In the rows, 128 means zero.
Known rows, with every step that occurs:
kulu-veneso-lizi-tenuk-vimen: | 138 | 144 | 126 | 117 | 148 | 106 | 149 |  23 | 170 | 140 | 113 | 138 | 130 | 117 | 128 | 157 |  89 | 109 | 104 | 126 | 125 | 124 | 155 | 127 | 119 | 122 | 120 | 142 | 119 | 156 | 121 | 145 | 137 | 125 |
tenuk-vimen-veneso: | 167 | 134 | 128 | 148 | 141 | 115 | 113 |  51 | 171 | 161 | 125 | 137 | 123 | 106 | 121 | 149 | 131 | 101 | 107 | 109 | 130 | 128 | 158 | 125 | 109 | 130 | 112 | 158 | 124 | 121 | 107 | 142 | 176 | 125 |
sikoga-veneso: | 120 | 131 | 133 | 140 | 121 | 114 |  95 | 110 | 154 | 150 | 121 | 148 | 136 | 139 | 103 | 139 | 111 | 124 | 131 | 110 | 118 | 118 | 145 | 134 | 123 | 128 | 144 | 132 | 132 | 157 | 108 | 166 | 177 | 130 |
luni-tenuk-vimen-veneso-lizi: | 171 | 134 | 130 | 131 | 143 | 106 | 134 |  23 | 176 | 151 | 112 | 140 | 133 | 116 | 125 | 166 |  92 | 120 | 116 | 112 | 116 | 128 | 137 | 123 | 105 | 129 | 125 | 142 | 117 | 134 | 135 | 137 | 141 | 128 |
kulu-veneso: | 119 | 136 | 117 | 138 | 137 | 115 |  89 |  73 | 140 | 144 | 117 | 157 | 121 | 138 | 110 | 134 | 120 | 103 | 127 | 106 | 121 | 117 | 139 | 136 | 126 | 122 | 134 | 128 | 112 | 105 | 116 | 160 | 138 | 123 |
sikoga-veneso-lizi: | 129 | 135 | 133 | 127 | 122 | 106 |  99 |  80 | 158 | 136 | 111 | 153 | 148 | 142 | 110 | 156 |  85 | 143 | 144 | 116 | 109 | 117 | 119 | 132 | 123 | 124 | 148 | 125 | 126 | 150 | 130 | 159 | 132 | 131 |
tenuk-vimen: | 125 | 138 | 126 | 127 | 135 | 105 | 131 |  62 | 162 | 153 | 124 | 134 | 126 | 120 | 117 | 132 | 105 | 116 | 102 | 112 | 128 | 124 | 157 | 128 | 111 | 124 | 119 | 146 | 120 | 146 | 128 | 144 | 157 | 124 |
poma-fode-topin-veneso-mugu: | 109 | 116 | 123 | 145 | 111 | 144 |  39 |  82 | 168 | 138 | 132 | 162 | 120 | 123 | 142 | 120 | 127 | 121 | 171 |  79 | 128 | 118 | 129 | 123 | 100 | 134 | 132 | 130 | 137 |  98 | 140 | 177 | 122 | 127 |
mugu-veneso-kulu: |  62 | 116 | 129 | 126 | 129 | 117 |  36 |  77 | 156 | 120 |  98 | 152 | 131 | 120 | 148 | 124 | 132 | 122 | 133 |  95 | 135 | 113 | 154 | 130 |  95 | 114 | 141 | 150 | 144 |  80 | 142 | 148 | 179 | 139 |
luni-tenuk-vimen: | 134 | 133 | 125 | 120 | 143 | 106 | 169 |  49 | 168 | 164 | 121 | 125 | 116 | 120 | 117 | 135 | 101 | 108 |  90 | 108 | 120 | 128 | 170 | 126 |  98 | 131 | 121 | 142 | 116 | 160 | 136 | 139 | 168 | 124 |
poma-veneso: | 156 | 116 | 129 | 142 | 119 | 111 |  78 |  77 | 149 | 130 | 112 | 161 | 119 | 146 | 119 | 135 | 137 | 130 | 129 | 106 | 112 | 121 | 150 | 127 | 111 | 127 | 132 | 132 | 123 |  98 | 133 | 163 | 161 | 132 |
vimen-tenuk: | 130 | 126 | 130 | 127 | 126 |  89 | 147 |  64 | 161 | 152 | 115 | 131 | 149 | 110 | 133 | 129 |  95 | 124 | 100 | 108 | 114 | 128 | 130 | 132 |  99 | 135 | 120 | 149 | 132 | 103 | 126 | 148 | 148 | 128 |
lizi-tenuk-vimen-veneso-sikoga: | 143 | 134 | 121 | 139 | 150 | 101 |  97 |  60 | 170 | 157 | 111 | 135 | 134 |  87 | 127 | 152 |  98 | 108 |  93 |  93 | 143 | 134 | 148 | 122 | 103 | 134 | 118 | 161 | 116 |  93 | 109 | 144 | 174 | 125 |
mugu-veneso-topin: | 107 | 127 | 118 | 124 | 121 | 117 |  51 |  84 | 147 | 133 | 112 | 148 | 125 | 123 | 148 | 126 | 120 | 115 | 138 |  87 | 109 | 124 | 150 | 135 |  96 | 125 | 133 | 132 | 151 | 104 | 150 | 152 | 168 | 137 |
vimen-veneso: | 167 | 124 | 129 | 154 | 135 | 114 |  91 |  70 | 165 | 157 | 122 | 143 | 129 | 107 | 124 | 144 | 144 | 106 | 121 | 103 | 131 | 125 | 140 | 128 | 110 | 136 | 120 | 154 | 124 |  89 | 110 | 148 | 172 | 131 |
kulu-veneso-lizi-tenuk: | 140 | 134 | 127 | 119 | 142 | 103 | 123 |  29 | 161 | 130 | 103 | 151 | 138 | 118 | 133 | 158 |  95 | 110 | 121 | 120 | 124 | 120 | 134 | 132 | 122 | 128 | 128 | 137 | 119 | 119 | 127 | 152 | 129 | 132 |
poma-veneso-mugu: | 124 | 119 | 138 | 144 | 117 | 121 |  46 | 100 | 160 | 127 | 125 | 144 | 130 | 144 | 143 | 145 | 112 | 133 | 150 |  93 | 123 | 125 | 140 | 123 |  97 | 132 | 128 | 131 | 130 |  65 | 137 | 178 | 131 | 128 |
luni-tenuk-vimen-veneso-topin: | 173 | 131 | 112 | 141 | 137 | 124 | 108 |  63 | 165 | 166 | 123 | 130 | 106 |  99 | 150 | 153 | 106 |  99 | 119 | 102 | 113 | 137 | 160 | 129 |  98 | 134 | 112 | 146 | 142 | 117 | 124 | 138 | 171 | 131 |
tenuk-vimen-veneso-ropit: | 168 | 140 | 124 | 145 | 136 | 102 |  76 |  32 | 173 | 158 | 135 | 143 | 116 | 120 | 121 | 158 | 113 | 123 | 123 |  98 | 118 | 132 | 159 | 127 | 112 | 119 | 117 | 166 | 130 |  78 | 110 | 137 | 144 | 129 |
lizi-tenuk-vimen-veneso-poma-fode: | 151 | 134 | 127 | 136 | 130 | 135 |  81 |  23 | 175 | 161 | 134 | 140 | 107 | 107 | 168 | 141 | 114 | 105 | 130 | 104 | 147 | 121 | 138 | 126 | 115 | 137 | 106 | 161 | 129 | 108 | 106 | 146 | 195 | 134 |
topin-fode: | 133 | 133 | 107 | 137 | 122 | 121 |  87 |  51 | 145 | 157 | 132 | 153 | 124 | 151 | 131 | 113 | 142 | 117 | 139 |  95 | 115 | 119 | 125 | 128 | 114 | 138 | 123 | 149 | 123 | 130 | 143 | 152 | 157 | 134 |
veneso-mugu: | 100 | 128 | 137 | 137 | 123 | 116 |  66 | 104 | 165 | 142 | 131 | 131 | 140 | 126 | 146 | 141 |  98 | 123 | 139 |  92 | 135 | 124 | 130 | 126 |  97 | 134 | 127 | 138 | 130 |  75 | 138 | 170 | 122 | 129 |
ropit-veneso-lizi-tenuk: | 131 | 122 | 122 | 122 | 133 | 102 | 130 |  39 | 169 | 119 | 106 | 147 | 141 | 123 | 147 | 162 |  99 | 120 | 112 | 119 | 117 | 117 | 133 | 130 | 123 | 134 | 124 | 146 | 116 | 112 | 141 | 144 | 144 | 138 |
kulu-veneso-poma-fode-topin: |  91 | 123 | 103 | 134 | 119 | 142 |  64 |  48 | 149 | 162 | 132 | 168 |  94 | 132 | 144 | 123 | 119 | 109 | 160 |  90 | 123 | 109 | 108 | 130 | 126 | 130 | 132 | 127 | 129 | 105 | 118 | 159 | 148 | 130 |
fode-topin-veneso: | 125 | 114 | 108 | 141 | 116 | 132 |  82 |  59 | 158 | 139 | 118 | 176 | 112 | 115 | 110 | 111 | 156 | 115 | 155 |  98 | 118 | 116 | 143 | 129 | 114 | 128 | 141 | 134 | 128 | 129 | 144 | 166 | 141 | 127 |
poma-veneso-topin-fode: | 158 | 129 |  96 | 141 | 110 | 132 |  51 |  54 | 137 | 146 | 128 | 162 | 105 | 156 | 155 | 121 | 135 | 124 | 159 |  93 |  98 | 124 | 133 | 130 | 114 | 137 | 122 | 136 | 141 | 117 | 148 | 157 | 158 | 138 |
luni-tenuk-vimen-veneso: | 179 | 129 | 128 | 143 | 147 | 116 | 138 |  42 | 177 | 169 | 120 | 130 | 117 | 103 | 119 | 151 | 130 |  96 |  98 | 102 | 125 | 131 | 168 | 124 |  99 | 136 | 113 | 154 | 122 | 133 | 114 | 137 | 185 | 123 |
poma-fode-topin: | 113 | 114 | 111 | 136 | 119 | 123 |  91 |  67 | 153 | 165 | 130 | 167 | 108 | 128 | 132 | 115 | 141 | 111 | 143 |  82 | 116 | 110 | 107 | 125 | 119 | 133 | 129 | 130 | 136 | 122 | 122 | 151 | 153 | 136 |

Rows:
| 111 | 132 | 129 | 126 | 124 |  99 |  46 |  50 | 159 | 129 | 122 | 158 | 128 | 143 | 123 | 135 | 123 | 134 | 135 |  79 | 109 | 124 | 153 | 133 | 101 | 114 | 138 | 150 | 138 |  75 | 143 | 147 | 149 | 135 |	mugu-veneso-ropit
| 135 | 138 | 125 | 132 | 137 | 130 |  87 |  28 | 179 | 157 | 129 | 124 | 114 |  96 | 160 | 157 | 103 | 108 | 124 | 121 | 150 | 130 | 158 | 128 | 112 | 136 | 112 | 166 | 123 |  92 | 116 | 148 | 184 | 127 |	lizi-tenuk-vimen-veneso-poma
|  86 | 114 | 100 | 136 | 110 | 141 |  68 |  60 | 154 | 153 | 134 | 165 |  97 | 136 | 157 | 126 | 118 | 117 | 155 |  87 | 118 | 107 | 106 | 128 | 128 | 135 | 130 | 135 | 128 |  96 | 129 | 153 | 156 | 134 |	ropit-veneso-poma-fode-topin
| 128 | 135 | 122 | 118 | 139 | 104 | 153 |  31 | 174 | 131 | 114 | 136 | 132 | 121 | 140 | 158 |  86 | 118 |  95 | 124 | 122 | 122 | 155 | 126 | 120 | 127 | 116 | 150 | 118 | 149 | 133 | 139 | 149 | 128 |	ropit-veneso-lizi-tenuk-vimen
|  97 | 130 | 142 | 143 | 119 | 125 |  57 | 130 | 165 | 146 | 130 | 134 | 145 | 138 | 129 | 149 |  95 | 129 | 149 |  95 | 128 | 122 | 139 | 128 | 106 | 131 | 140 | 131 | 138 | 108 | 115 | 180 | 143 | 126 |	sikoga-veneso-mugu
| 140 | 112 | 110 | 142 | 111 | 139 |  70 |  49 | 158 | 144 | 122 | 183 | 103 | 117 | 115 | 102 | 158 | 112 | 161 |  89 | 116 | 113 | 133 | 128 | 117 | 128 | 136 | 131 | 131 | 138 | 136 | 164 | 151 | 130 |	poma-fode-topin-veneso
|  85 | 106 | 111 | 137 | 119 | 137 |  43 |  64 | 158 | 132 | 106 | 170 | 107 | 102 | 140 | 117 | 134 | 123 | 160 | 108 | 133 | 113 | 144 | 128 | 111 | 117 | 139 | 145 | 138 |  86 | 138 | 157 | 148 | 135 |	fode-topin-veneso-kulu
| 140 | 132 | 141 | 145 | 140 | 123 |  86 |  70 | 187 | 150 | 130 | 121 | 135 | 101 | 151 | 161 | 109 | 104 | 122 |  98 | 143 | 132 | 155 | 120 |  94 | 138 | 109 | 159 | 134 |  91 | 112 | 159 | 153 | 124 |	lizi-tenuk-vimen-veneso-mugu
| 135 | 135 | 130 | 120 | 142 | 105 | 155 |  41 | 172 | 150 | 120 | 127 | 127 | 104 | 131 | 141 | 113 | 106 |  92 | 120 | 134 | 127 | 168 | 126 | 111 | 130 | 111 | 156 | 125 | 153 | 119 | 143 | 169 | 127 |	lizi-tenuk-vimen
| 174 | 126 | 134 | 128 | 142 | 102 | 125 |  25 | 178 | 138 | 108 | 141 | 141 |  99 | 141 | 166 | 110 | 113 | 116 | 115 | 132 | 125 | 132 | 126 | 110 | 136 | 119 | 154 | 128 | 113 | 125 | 143 | 156 | 136 |	vimen-veneso-lizi-tenuk
| 125 | 137 | 105 | 135 | 129 | 122 |  69 |  84 | 137 | 145 | 120 | 152 | 110 | 125 | 145 | 140 |  98 | 105 | 142 | 104 | 108 | 124 | 139 | 138 | 121 | 124 | 129 | 123 | 134 |  93 | 125 | 158 | 131 | 129 |	kulu-veneso-topin
| 103 | 119 | 122 | 144 | 114 | 139 |  47 |  86 | 168 | 134 | 127 | 155 | 123 | 118 | 136 | 126 | 126 | 120 | 166 |  86 | 128 | 121 | 136 | 124 | 100 | 132 | 137 | 130 | 136 |  93 | 147 | 181 | 115 | 124 |	fode-topin-veneso-mugu
| 138 | 139 |  99 | 140 | 112 | 133 |  59 |  74 | 141 | 158 | 134 | 156 | 116 | 151 | 144 | 125 | 121 | 120 | 160 |  95 | 100 | 123 | 130 | 133 | 121 | 137 | 129 | 136 | 147 | 154 | 131 | 159 | 167 | 136 |	sikoga-veneso-topin-fode
| 140 | 139 | 130 | 113 | 142 | 100 | 157 |  26 | 174 | 142 | 114 | 131 | 136 | 111 | 134 | 154 |  88 | 116 |  98 | 124 | 130 | 126 | 155 | 125 | 113 | 127 | 117 | 150 | 125 | 158 | 132 | 141 | 144 | 129 |	veneso-lizi-tenuk-vimen
| 150 | 131 | 119 | 138 | 116 | 109 |  52 |  43 | 162 | 133 | 128 | 169 | 115 | 129 | 115 | 132 | 122 | 136 | 151 |  98 | 115 | 126 | 155 | 133 | 114 | 116 | 134 | 151 | 124 |  79 | 141 | 154 | 123 | 130 |	topin-veneso-ropit
| 151 | 137 | 129 | 117 | 137 | 110 | 143 |  18 | 178 | 135 | 112 | 143 | 132 | 105 | 128 | 145 |  98 | 117 | 111 | 126 | 129 | 126 | 165 | 126 | 113 | 125 | 120 | 148 | 122 | 165 | 137 | 146 | 146 | 127 |	topin-veneso-lizi-tenuk-vimen
| 137 | 123 | 107 | 138 | 114 | 118 |  51 |  39 | 162 | 140 | 130 | 176 | 103 | 128 | 114 | 130 | 129 | 131 | 162 |  91 | 109 | 123 | 143 | 132 | 118 | 117 | 139 | 143 | 131 |  83 | 140 | 156 | 115 | 130 |	fode-topin-veneso-ropit
| 151 | 123 | 129 | 129 | 120 | 102 |  86 |  52 | 152 | 119 | 106 | 164 | 134 | 148 | 122 | 152 | 100 | 146 | 141 | 115 | 106 | 121 | 122 | 126 | 114 | 123 | 139 | 127 | 118 | 107 | 150 | 158 | 122 | 134 |	poma-veneso-lizi
|  99 | 139 | 109 | 135 | 141 | 103 |  65 |  88 | 137 | 146 | 107 | 157 | 130 | 122 | 113 | 135 |  87 | 116 | 116 |  88 | 129 | 123 | 125 | 131 | 118 | 124 | 140 | 131 | 104 |  76 | 122 | 161 | 129 | 122 |	kulu-veneso-sikoga
| 131 | 128 | 120 | 136 | 110 | 144 |  43 |  41 | 160 | 147 | 130 | 164 | 105 | 125 | 152 | 111 | 116 | 122 | 159 | 100 | 138 | 115 | 130 | 132 | 117 | 131 | 126 | 144 | 122 | 103 | 134 | 161 | 169 | 133 |	topin-veneso-poma-fode
| 136 | 132 | 120 | 116 | 136 | 115 | 144 |  13 | 179 | 137 | 114 | 148 | 124 | 105 | 129 | 144 | 105 | 117 | 118 | 120 | 123 | 124 | 155 | 124 | 114 | 126 | 125 | 143 | 128 | 168 | 137 | 148 | 140 | 127 |	fode-topin-veneso-lizi-tenuk-vimen
|  85 | 125 | 105 | 139 | 128 | 100 |  75 | 102 | 145 | 134 | 110 | 155 | 135 | 128 | 132 | 138 |  89 | 130 | 105 |  87 | 123 | 120 | 125 | 129 | 120 | 131 | 134 | 144 | 101 |  64 | 137 | 149 | 145 | 130 |	ropit-veneso-sikoga
|  88 | 143 | 113 | 133 | 128 | 131 |  58 |  57 | 147 | 146 | 126 | 146 | 111 | 130 | 146 | 141 |  91 | 115 | 149 | 117 | 138 | 119 | 137 | 138 | 127 | 125 | 133 | 135 | 110 |  69 | 128 | 166 | 140 | 123 |	kulu-veneso-poma
| 114 | 132 | 117 | 131 | 113 | 138 |  51 |  51 | 159 | 137 | 124 | 153 | 112 | 113 | 145 | 125 | 103 | 127 | 161 | 115 | 143 | 122 | 147 | 136 | 114 | 129 | 133 | 145 | 117 |  86 | 151 | 167 | 155 | 127 |	topin-veneso-poma
|  66 | 111 | 111 | 141 | 124 | 119 |  63 |  84 | 154 | 123 | 109 | 154 | 120 | 127 | 162 | 139 | 112 | 126 | 127 | 111 | 129 | 110 | 142 | 131 | 122 | 122 | 132 | 154 | 122 |  55 | 130 | 142 | 159 | 139 |	ropit-veneso-kulu
| 178 | 132 | 131 | 143 | 149 | 112 | 128 |  38 | 179 | 158 | 121 | 130 | 124 |  91 | 129 | 155 | 135 |  95 |  98 | 113 | 137 | 130 | 168 | 124 | 109 | 135 | 106 | 165 | 130 | 127 | 100 | 140 | 189 | 127 |	lizi-tenuk-vimen-veneso
| 139 | 121 | 115 | 130 | 114 | 126 |  83 |  33 | 161 | 131 | 114 | 182 | 123 | 128 | 125 | 127 | 117 | 133 | 166 | 102 | 109 | 113 | 111 | 126 | 118 | 125 | 142 | 125 | 125 | 138 | 154 | 159 | 113 | 132 |	poma-fode-topin-veneso-lizi
| 113 | 119 | 104 | 136 | 121 | 121 |  50 |  73 | 152 | 147 | 113 | 179 | 116 | 106 | 118 | 111 | 116 | 123 | 142 |  74 | 129 | 120 | 121 | 125 | 111 | 130 | 142 | 135 | 119 | 101 | 137 | 163 | 143 | 128 |	poma-fode-topin-veneso-sikoga
| 129 | 122 | 119 | 138 | 127 | 100 |  56 |  89 | 143 | 135 | 105 | 160 | 128 | 130 | 119 | 134 | 101 | 137 | 120 |  89 | 121 | 127 | 135 | 125 | 105 | 127 | 137 | 136 | 113 |  71 | 133 | 162 | 150 | 129 |	poma-veneso-sikoga
| 128 | 133 | 117 | 138 | 116 | 123 |  70 | 114 | 147 | 151 | 123 | 145 | 122 | 127 | 138 | 144 |  90 | 121 | 146 | 106 | 107 | 125 | 141 | 137 | 118 | 128 | 136 | 128 | 149 | 137 | 119 | 162 | 161 | 135 |	sikoga-veneso-topin
| 122 | 121 | 111 | 133 | 127 | 140 |  89 |  25 | 173 | 168 | 135 | 151 |  95 | 106 | 159 | 139 | 127 | 102 | 141 |  94 | 134 | 117 | 126 | 123 | 118 | 136 | 116 | 148 | 140 | 123 | 110 | 147 | 179 | 131 |	lizi-tenuk-vimen-veneso-poma-fode-topin
|  96 | 118 | 109 | 130 | 114 | 137 |  72 |  53 | 156 | 165 | 135 | 160 | 100 | 125 | 150 | 121 | 118 | 118 | 158 |  88 | 128 | 111 | 104 | 127 | 120 | 133 | 130 | 134 | 133 | 101 | 127 | 155 | 153 | 134 |	veneso-poma-fode-topin
| 159 | 125 | 124 | 139 | 118 | 102 |  50 |  50 | 153 | 132 | 126 | 164 | 110 | 153 | 118 | 147 | 114 | 141 | 144 |  95 | 106 | 126 | 149 | 130 | 114 | 118 | 130 | 144 | 127 |  59 | 131 | 154 | 131 | 134 |	poma-veneso-ropit
